Each row was made from one walk, in order. Every step used is in the known rows, and no mark comes twice. Write each row's walk.
Known rows
Z > D > L > R > E: [ -8.0   6.4  11.1  10.1   2.7  24.4  16.9 -10.1 -10.8  25.9 -30.6   1.3
  16.6  -8.4 -17.1  -7.5 -16.3  -8.0   6.3  39.1  -8.5 -10.2  80.3   0.0
  56.3]
L > R > Z > V > A > D: [-40.2  23.1   5.1  -2.1   4.5  29.0  22.6  -9.1 -46.2  14.9 -27.8   4.4
  17.8 -14.3 -20.8   5.4  -4.8  -4.3   3.9  43.3  -6.0   5.1  15.9   2.8
 -29.2]
L > R > Z > D: [  7.6  17.4   2.1   4.7 -13.2  22.4  11.2 -13.1 -17.2  30.1 -29.3   5.5
  15.5 -18.9 -12.3  -6.5 -17.4  -8.7   8.7  42.7  -9.1  -1.8  10.2   2.0
  56.3]
D > E > V > A > K > Q > H: [ 15.7  26.2   7.6   5.1 -20.1  28.7 -45.9  -6.0 -28.4   3.2 -20.8   2.7
  18.1  -8.4 -19.5  -6.5   0.0  -2.4  13.3  38.5  -0.4   3.3 -13.9  -4.4
 -13.4]
L > D > E: [-19.0  17.2 -10.0   8.5 -20.1  22.3 -32.4  -4.8  11.4  28.7 -28.7   3.9
  -5.5 -20.7 -17.2  -7.2 -27.8 -10.4  29.9  42.3 -18.6  -3.9  22.0   1.6
  51.2]
L > D > E > R: [-30.3   9.2  -8.7  10.1 -14.7  22.0   5.6  21.3  13.1  31.4 -33.4   2.8
 -14.7 -22.3 -10.2  -7.8 -21.8  -8.7  14.1  40.1 -19.0  -3.0  24.8   3.8
  52.0]
Z > D: [ 11.4  19.5   3.7   4.8 -16.8  28.8 -35.8  -2.7  -9.6  14.5 -23.9   3.9
 -19.3 -13.2 -15.4   0.5 -19.4  -9.3   4.9  38.5 -13.0  -9.2  33.9   5.3
  58.7]
A > K: [-17.7  28.3   6.0   7.0 -17.9  31.6 -53.5  -3.4   1.0  17.6 -29.6   8.7
 -20.2 -16.9 -15.2  -2.5 -20.4  -7.9  20.9  37.1 -24.9   3.4   8.7   0.8
  36.1]
A > D > L: [-55.1  10.9  24.5  10.3   7.5  30.2 -37.7  -5.4   4.1  14.2 -23.5   5.5
 -19.7 -15.0 -17.3   1.0 -20.8  -7.4  13.9  35.4 -16.2   5.7  45.3   3.7
  35.7]
Z > D > L > R > E > V: [ -9.5   6.4  16.5  12.8  -0.8  24.5  22.0 -24.0  -9.4  17.4 -20.8  -0.6
  27.3  -4.2 -20.0 -11.7  -4.3  -7.4  -8.5  35.6  -4.9  -5.7  75.1   2.8
  37.5]
E > R > Z > D: [  6.2  10.1  10.7   4.5 -12.3  22.5  38.8  18.6 -18.6  21.4 -28.3   3.4
 -21.9 -21.1  -8.3  -6.9 -16.0  -7.3 -12.0  35.9 -13.1  -0.8   2.6   4.5
  55.7]
A > D > E > R > Z > V > L: [-67.9   5.3   1.6   4.4  22.0  22.3   2.9  22.8 -29.9  23.8 -25.4  -3.2
 -21.9 -25.3 -12.3  -1.6   0.2  -9.4  39.5  35.2 -12.8   6.1  19.8   4.8
 -20.2]
E > V > L > R > A > D: [-40.1  16.6   8.6   9.7   2.9  26.2  -8.1 -25.3 -11.0  24.0 -19.5   0.4
  22.0  -8.3 -21.3   7.2   5.8 -11.1  19.9  38.7  -7.6   7.7  13.2   6.2
 -21.2]
A > D > L > R > Z: [-58.6   9.9  22.6  10.1   9.9  24.7   7.6 -15.8  -6.4  31.3 -28.9   7.1
  11.4 -21.3 -13.8  -6.6 -18.4  -6.5  16.6  39.6 -11.6  12.3  21.3   1.0
  33.7]
E > V > A > D > L > R > Z: [-44.8   9.3  29.0   7.4   8.1  27.5  35.4 -26.3 -32.5  13.3 -16.3   6.1
  28.0 -10.0 -20.8  -6.9   4.3  -4.4 -15.8  36.0  -1.9  17.6  12.4   4.4
 -10.4]
E > R > A > K: [-26.6  20.3   9.1   8.7 -11.7  26.2  23.9  19.1  -3.9  16.3 -35.1   1.1
 -21.2 -16.8 -17.5  -1.7 -16.4  -8.0   2.8  34.5 -23.7   2.5 -34.0   3.1
  18.0]
E > R > Z > D > L: [-10.3   3.3  27.5   7.3   0.8  22.1  44.3  21.1 -24.6  19.5 -25.6  -0.1
 -22.0 -20.5  -9.5 -13.9 -15.9  -7.3 -13.5  33.4 -11.2   2.1  11.3   5.5
  60.1]
D > E > V: [-42.4  15.1   2.8   7.5  -7.3  23.7 -42.1 -19.3   2.1  10.0 -22.3  -0.1
  -5.9 -14.2 -18.5  -9.4  -6.1 -10.2   5.6  33.7  -7.8   3.4  19.7   4.2
  39.3]
D > L: [-43.4  16.9  23.9   6.7  -5.7  27.5 -33.5  -4.7  -6.4  15.0 -26.6   0.8
 -23.4 -12.8 -13.9  -8.1 -20.8  -9.9  -0.3  34.4 -11.3   5.2  34.4   2.7
  59.5]
E > V > L: [-20.2  23.7  13.1   6.3 -17.0  28.9 -49.5 -18.1 -17.7  17.5 -14.3  -1.2
 -14.9  -7.5 -13.7  -5.2   2.4 -12.7   4.0  33.4  -9.3   9.4  35.8   5.4
  24.5]
L > R > E > V: [-28.7  18.6   3.2  10.3 -17.3  23.8  11.7 -29.1  -0.6  22.5 -26.9   1.0
  26.3  -6.2 -17.0  -6.1  -3.6  -8.1 -11.3  37.1  -7.5   1.0  59.3  -0.6
  33.5]
V > A > D > L > R > E: [-44.3   7.1  15.0   8.0  14.5  29.7  36.6 -11.5 -22.1  19.6 -28.1   3.7
  16.9  -3.9 -22.3   5.1  -7.8  -3.2   3.4  39.5  -8.1   3.2  81.9  -1.2
   7.1]
R > Z > D: [ 15.4  17.9   9.8   3.7 -18.8  23.7   2.1  -8.7 -20.3  18.1 -23.7   4.8
 -13.1 -18.4 -15.1  -6.1 -21.2  -9.2   3.9  37.8 -11.6   0.1   3.6   2.6
  57.7]
Z > R > A > K: [-35.9  25.7   5.5   6.1 -15.4  28.1 -64.9  -0.8 -22.1  14.7 -36.7   3.9
  -3.8 -11.5 -23.1  -1.8 -23.3  -7.2  18.8  38.5 -22.9  -6.5 -27.5   4.2
  14.9]
Q > H: [  3.3  25.1   7.6   7.1 -25.7  27.7 -54.5  -1.3  -3.1  18.5 -26.6   4.4
 -10.6  -4.1  -7.6  -1.0 -18.0 -10.0  -0.3  32.0   1.5  -1.4  27.6   2.4
  47.8]
R > E > V > A > D > L: [-35.2   6.4  27.8   7.4   6.3  30.2  33.9 -19.2 -23.3  -1.6 -12.6   2.6
   0.7   0.2 -28.5   2.6   0.3  -4.4 -17.0  31.0  -6.5   8.1  65.8   1.9
 -11.8]
A > K > Q > H: [ 16.1  34.1  11.0   8.2 -32.3  29.9 -71.4   2.8  -4.0  18.3 -31.2   7.1
  -1.0 -14.8  -7.0  -2.8 -22.1  -4.8  22.4  41.6 -11.2   0.2  -5.6  -6.5
  30.2]
K > Q: [-21.8  29.1  12.2   2.5 -25.4  27.1 -40.3  -5.7  -6.3  16.0 -30.4   2.0
 -14.2 -22.6 -11.6  -0.7 -22.6  -6.2   4.4  47.3 -12.6   0.7  19.6  -6.0
  61.4]
K > Q > H: [  7.9  30.1  12.6   4.7 -32.8  25.7 -54.9   1.0  -9.9  17.6 -28.4   2.1
  -3.4 -12.3  -7.3   0.0 -21.9  -5.9   2.1  42.0   1.0  -2.7  17.8  -5.4
  51.6]
G > H: [-43.1  27.9   6.5   6.6 -38.5  38.1 -43.5  -8.6  -1.5  22.3 -24.8   7.7
 -38.5 -17.4  -7.1  -6.4 -18.5  -9.4  -0.6  37.2 -13.0   5.3  37.1   1.3
  53.5]

Write each row's walk
[-59.6   7.2  14.7  13.3  13.7  26.4   9.3 -14.9   6.3  28.1 -32.2   5.4
  14.2 -11.9 -18.3   0.3 -15.8  -5.7  18.0  38.4 -12.5   1.3  82.8  -1.6
  30.5] -> A > D > L > R > E
[-68.3   7.9   1.3  10.7  13.4  24.3 -71.7 -12.9 -26.7  14.7 -20.9  -3.7
   7.6 -10.4 -25.8   1.3   1.7 -10.0  39.3  35.0  -7.8  -1.3   8.6   9.4
 -23.0] -> Z > R > A > D > E > V > L
[-20.6  31.7   3.4  -1.5 -10.0  30.7  12.8  -6.2 -51.8  17.8 -31.5   3.9
  18.3 -14.6 -20.8  -3.6  -6.1  -5.2   8.9  42.1 -14.7   5.6 -17.5   1.1
 -25.7] -> L > R > Z > V > A > K
[ -5.8  18.4   4.4   9.5  -9.7  19.2   1.2  29.3  -6.4  18.8 -38.9  -0.5
   1.6 -19.3 -12.8  -6.1 -15.6  -4.9  26.5  39.0  -9.1  -2.7 -45.7  -4.8
   9.9] -> D > E > R > A > K > Q > H
[ 33.0  35.2  12.0   0.9 -31.8  32.9 -42.8   6.0 -32.7  12.1 -27.3   6.2
   1.1  -7.4 -12.8   1.2 -12.6  -1.0   7.1  42.1  -6.9   1.9  -5.8  -6.6
   5.9] -> V > A > K > Q > H
[-38.7  12.8 -10.3   3.4  -5.2  24.4 -14.4  29.0 -19.4  30.9 -28.1  -4.6
 -18.6 -19.3 -11.0  -4.7 -10.2 -12.0  33.2  39.9 -17.1  -6.2  41.1   6.5
   1.2] -> Z > V > L > D > E > R
[-56.3  11.2  -0.7   8.7  11.4  20.8 -12.3  -8.4   5.5  15.5 -29.8   1.6
  -9.6 -18.6 -27.3   6.0 -18.8  -8.3  37.1  38.5 -12.8  -0.9  -4.2   2.5
  14.7] -> R > A > D > E
[-36.7  24.8  23.1   8.9  -6.3  24.9  -0.2  -9.1 -12.9  23.5 -37.7   1.1
  21.8 -21.6 -19.7  -9.4 -21.5  -5.3  22.5  48.9 -20.6   3.7 -27.0  -6.4
  23.6] -> D > L > R > A > K > Q
[-27.4  22.7   6.4   7.2 -12.4  28.7 -43.8 -21.9 -15.9  29.4 -19.5  -0.4
  13.7  -7.1 -11.5  -5.0   6.3 -12.8   5.7  37.7  -4.3   7.5  44.8   4.9
  21.9] -> E > V > L > R
[  0.3  11.6  -0.7   8.1   0.5  24.5 -50.8 -13.8 -18.7  15.7 -12.3  -2.5
  -6.5  -9.9 -17.4  -7.3   3.4 -12.0  29.3  34.9  -6.5  -2.9  42.8   7.5
  23.8] -> Z > D > E > V > L
[-54.3  10.6  26.6  10.1   9.0  25.9   2.3  -7.8  -3.3  11.7 -25.8   2.5
 -13.8 -13.2 -24.6   4.4 -22.0  -8.4  11.9  35.6 -14.1   4.3   3.0   3.8
  17.3] -> R > A > D > L
[-49.8  16.1  17.0   8.3  -0.4  27.0 -26.9  -9.2  -4.7  27.2 -32.5   1.0
   5.4 -14.2 -10.4  -9.8 -15.3  -9.4   3.0  39.2  -9.3   3.6  44.1   2.5
  59.6] -> D > L > R
[-44.5  14.8  21.7   7.6  -2.7  21.6  14.7 -16.3 -16.0  31.5 -30.7   2.7
  11.3 -18.3 -11.6 -16.7 -18.3  -9.3  -0.6  38.1  -9.2  11.3  10.7   0.2
  57.4] -> D > L > R > Z
[-44.3  11.5  13.8   9.2   0.4  23.9  13.0 -13.0  -3.0  29.4 -35.1  -1.3
  12.8  -8.9 -14.2  -8.5 -16.5  -8.4   2.2  37.5  -9.0   0.3  71.2  -3.0
  55.0] -> D > L > R > E
[-13.1  11.9  15.8   9.6   4.1  23.5  18.3  -8.9 -18.9  22.9 -30.1  -0.4
  14.8 -10.4 -21.7  -6.1 -18.0 -10.1   3.4  40.9  -8.3  -8.4  10.9   5.6
  43.0] -> Z > D > L > R > A
[-13.2   3.4  -2.5   7.2   6.5  18.5  38.1  23.3 -10.6  16.2 -33.9  -5.0
 -16.8 -17.0 -20.4  -2.5 -11.1  -8.6   9.4  36.5 -10.0 -12.5  -4.7   7.0
  40.1] -> Z > D > E > R > A
[-11.5  24.5  13.6   1.1 -20.8  32.4 -11.1 -17.9 -29.7   0.3 -15.8   1.8
  -8.2  -4.0 -21.3  -1.2   2.9  -5.9 -31.1  34.5  -2.3   7.1  19.1   4.6
  15.1] -> E > V > A
[-47.5  12.8  18.5   6.1  14.8  32.5  -3.0  -6.5 -21.9  18.4 -26.3   5.3
   9.8  -8.6 -20.0   5.0  -6.1  -4.5   2.3  41.1  -7.9   6.5  50.5   3.3
  11.0] -> V > A > D > L > R
[-57.0   6.3  20.2  16.0  11.1  25.3  14.8 -27.3   5.7  16.9 -22.6   3.8
  25.5  -7.8 -22.1  -4.0  -3.7  -7.0   2.3  35.3  -8.7   4.9  74.6   1.3
  12.6] -> A > D > L > R > E > V
[-50.6   8.6  -2.2   7.7   2.1  22.8  -9.2  22.2   4.0  22.1 -35.1  -1.4
 -26.0 -21.4 -10.0  -4.3 -12.0  -8.2   7.9  34.6 -11.0   0.0  24.6   3.1
  57.3] -> D > E > R
[-22.6  15.5  19.4   9.0  -2.4  29.8  31.8 -21.7 -27.8  13.8 -23.6   2.5
  28.8  -1.3 -23.2 -10.7   3.1  -4.4  -9.8  34.6 -13.5   8.0  43.0  -0.6
 -10.2] -> D > L > R > E > V > A > K
[  0.8  22.7  10.4   5.3 -20.1  31.2  15.1 -18.2 -26.5   2.9 -19.1   5.3
   3.5  -1.9 -25.8  -1.4   0.1  -3.8  -9.2  32.5 -16.0   5.7  28.8  -1.4
 -10.2] -> R > E > V > A > K
[-21.7  16.1  -4.1   9.5 -22.9  22.7 -31.4 -20.2  11.7  18.9 -19.1   3.8
   6.4 -15.9 -19.8 -12.0 -17.2 -11.1  13.8  38.9 -15.0   0.3  15.9   4.5
  32.3] -> L > D > E > V
[-41.2  11.8  30.9   7.0   6.4  33.6  -6.1 -15.9 -23.9  -2.4 -10.3   4.6
  -7.5  -4.1 -26.2   3.3   0.9  -4.5 -17.9  33.1  -5.9  11.1  35.4   7.1
  -7.2] -> E > V > A > D > L
[  7.2  24.5   0.2   5.1 -29.9  27.8 -16.0 -12.0 -18.7  10.5 -19.7   5.2
  18.6 -20.2 -23.7  -9.9 -10.9  -3.4  21.0  48.9 -22.1   3.1 -14.7  -4.1
  -8.2] -> L > D > E > V > A > K > Q
[-19.1  18.8   5.1   2.5 -22.7  24.0  28.5  23.5 -34.8  32.9 -24.6  -2.5
 -17.0 -19.0  -5.7  -8.3 -14.6 -12.5   8.7  39.5 -18.0   4.1   9.6   5.2
  -1.8] -> E > R > Z > V > L > D
[-62.7  12.2  17.3  11.3  13.4  29.9 -31.5 -10.9   6.3  26.3 -30.1   7.1
   6.9 -15.2 -14.8   0.3 -15.4  -7.3  18.4  40.5 -12.4   4.4  51.9   3.4
  33.8] -> A > D > L > R
[-13.4  25.7   7.5   3.6 -13.3  29.3 -29.1 -10.9 -27.1   2.1 -22.3   2.8
   8.6 -17.9 -23.6  -6.7  -1.1  -2.5  14.5  43.6 -13.8   6.1 -12.2  -4.5
  -2.6] -> D > E > V > A > K > Q
[  0.2   8.6  -0.7   5.1  -3.3  18.5  -7.7  -7.3 -14.9  20.9 -27.2   3.1
  -8.9 -22.3 -17.4 -11.2 -20.2  -8.8  26.6  38.3  -9.4  -2.1   0.4   1.8
  56.2] -> R > Z > D > E
[-40.0  11.9  -0.9   3.9  11.2  29.5 -22.4  -2.9 -18.0   9.6 -24.2   5.4
 -13.5 -14.1 -24.0   8.5  -8.3  -4.6  23.7  39.0  -9.6   3.0  35.0   3.0
   9.4] -> V > A > D > E
[-36.2  24.3  20.0   0.6   2.6  29.7  20.0  -4.6 -58.1  16.9 -29.3   3.8
  16.8 -13.4 -20.8 -12.1  -5.9  -5.7   4.3  39.5 -14.6   9.1  -8.4   1.5
 -23.9] -> D > L > R > Z > V > A > K
[-28.5  27.2   5.0  -5.2  -9.8  27.2  26.1  -8.3 -57.1  16.9 -30.2  -0.4
  14.9 -12.0 -18.5  -3.5  -5.5  -5.6 -13.0  42.6  -3.3   3.7   5.6   2.0
  -5.0] -> L > R > Z > V > A
[ -1.0   9.2   4.4   7.8  -7.1  18.2   1.1 -20.6 -14.9  11.9 -17.7   0.0
   3.8 -19.2 -20.6 -14.5  -7.9  -9.3  10.7  34.1  -5.8   1.3  -7.0   5.1
  38.7] -> R > Z > D > E > V
[-43.5  12.0  19.4  12.3  -2.1  23.6  19.5 -27.5  -4.1  19.8 -25.0  -2.1
  24.8  -5.2 -18.0 -12.4  -4.2  -8.4 -13.8  34.0  -5.2   4.1  64.7   0.1
  36.3] -> D > L > R > E > V
[ -5.7  25.6  22.7  11.5 -13.3  24.1 -15.7  -2.7 -15.6  28.2 -36.9   4.8
  34.0 -12.2 -14.7  -9.1 -22.0  -5.4  19.7  43.7  -6.7   0.5 -28.6  -6.0
  13.4] -> D > L > R > A > K > Q > H
[-74.3   9.2  23.0  10.1  10.6  26.8 -49.4  -1.0 -21.4  11.2 -31.5   0.5
  -5.5 -10.6 -24.5   2.7 -21.9  -7.0  12.8  36.6 -13.4  -3.9   9.6   7.3
  15.0] -> Z > R > A > D > L
[ -7.3  11.0  -7.9   9.6   6.1  25.0 -43.4 -16.6 -18.7  30.0 -18.2  -0.9
  19.8 -11.3 -15.4  -7.3   7.5 -12.6  33.3  39.5  -4.6  -4.3  51.7   7.2
  23.4] -> Z > D > E > V > L > R
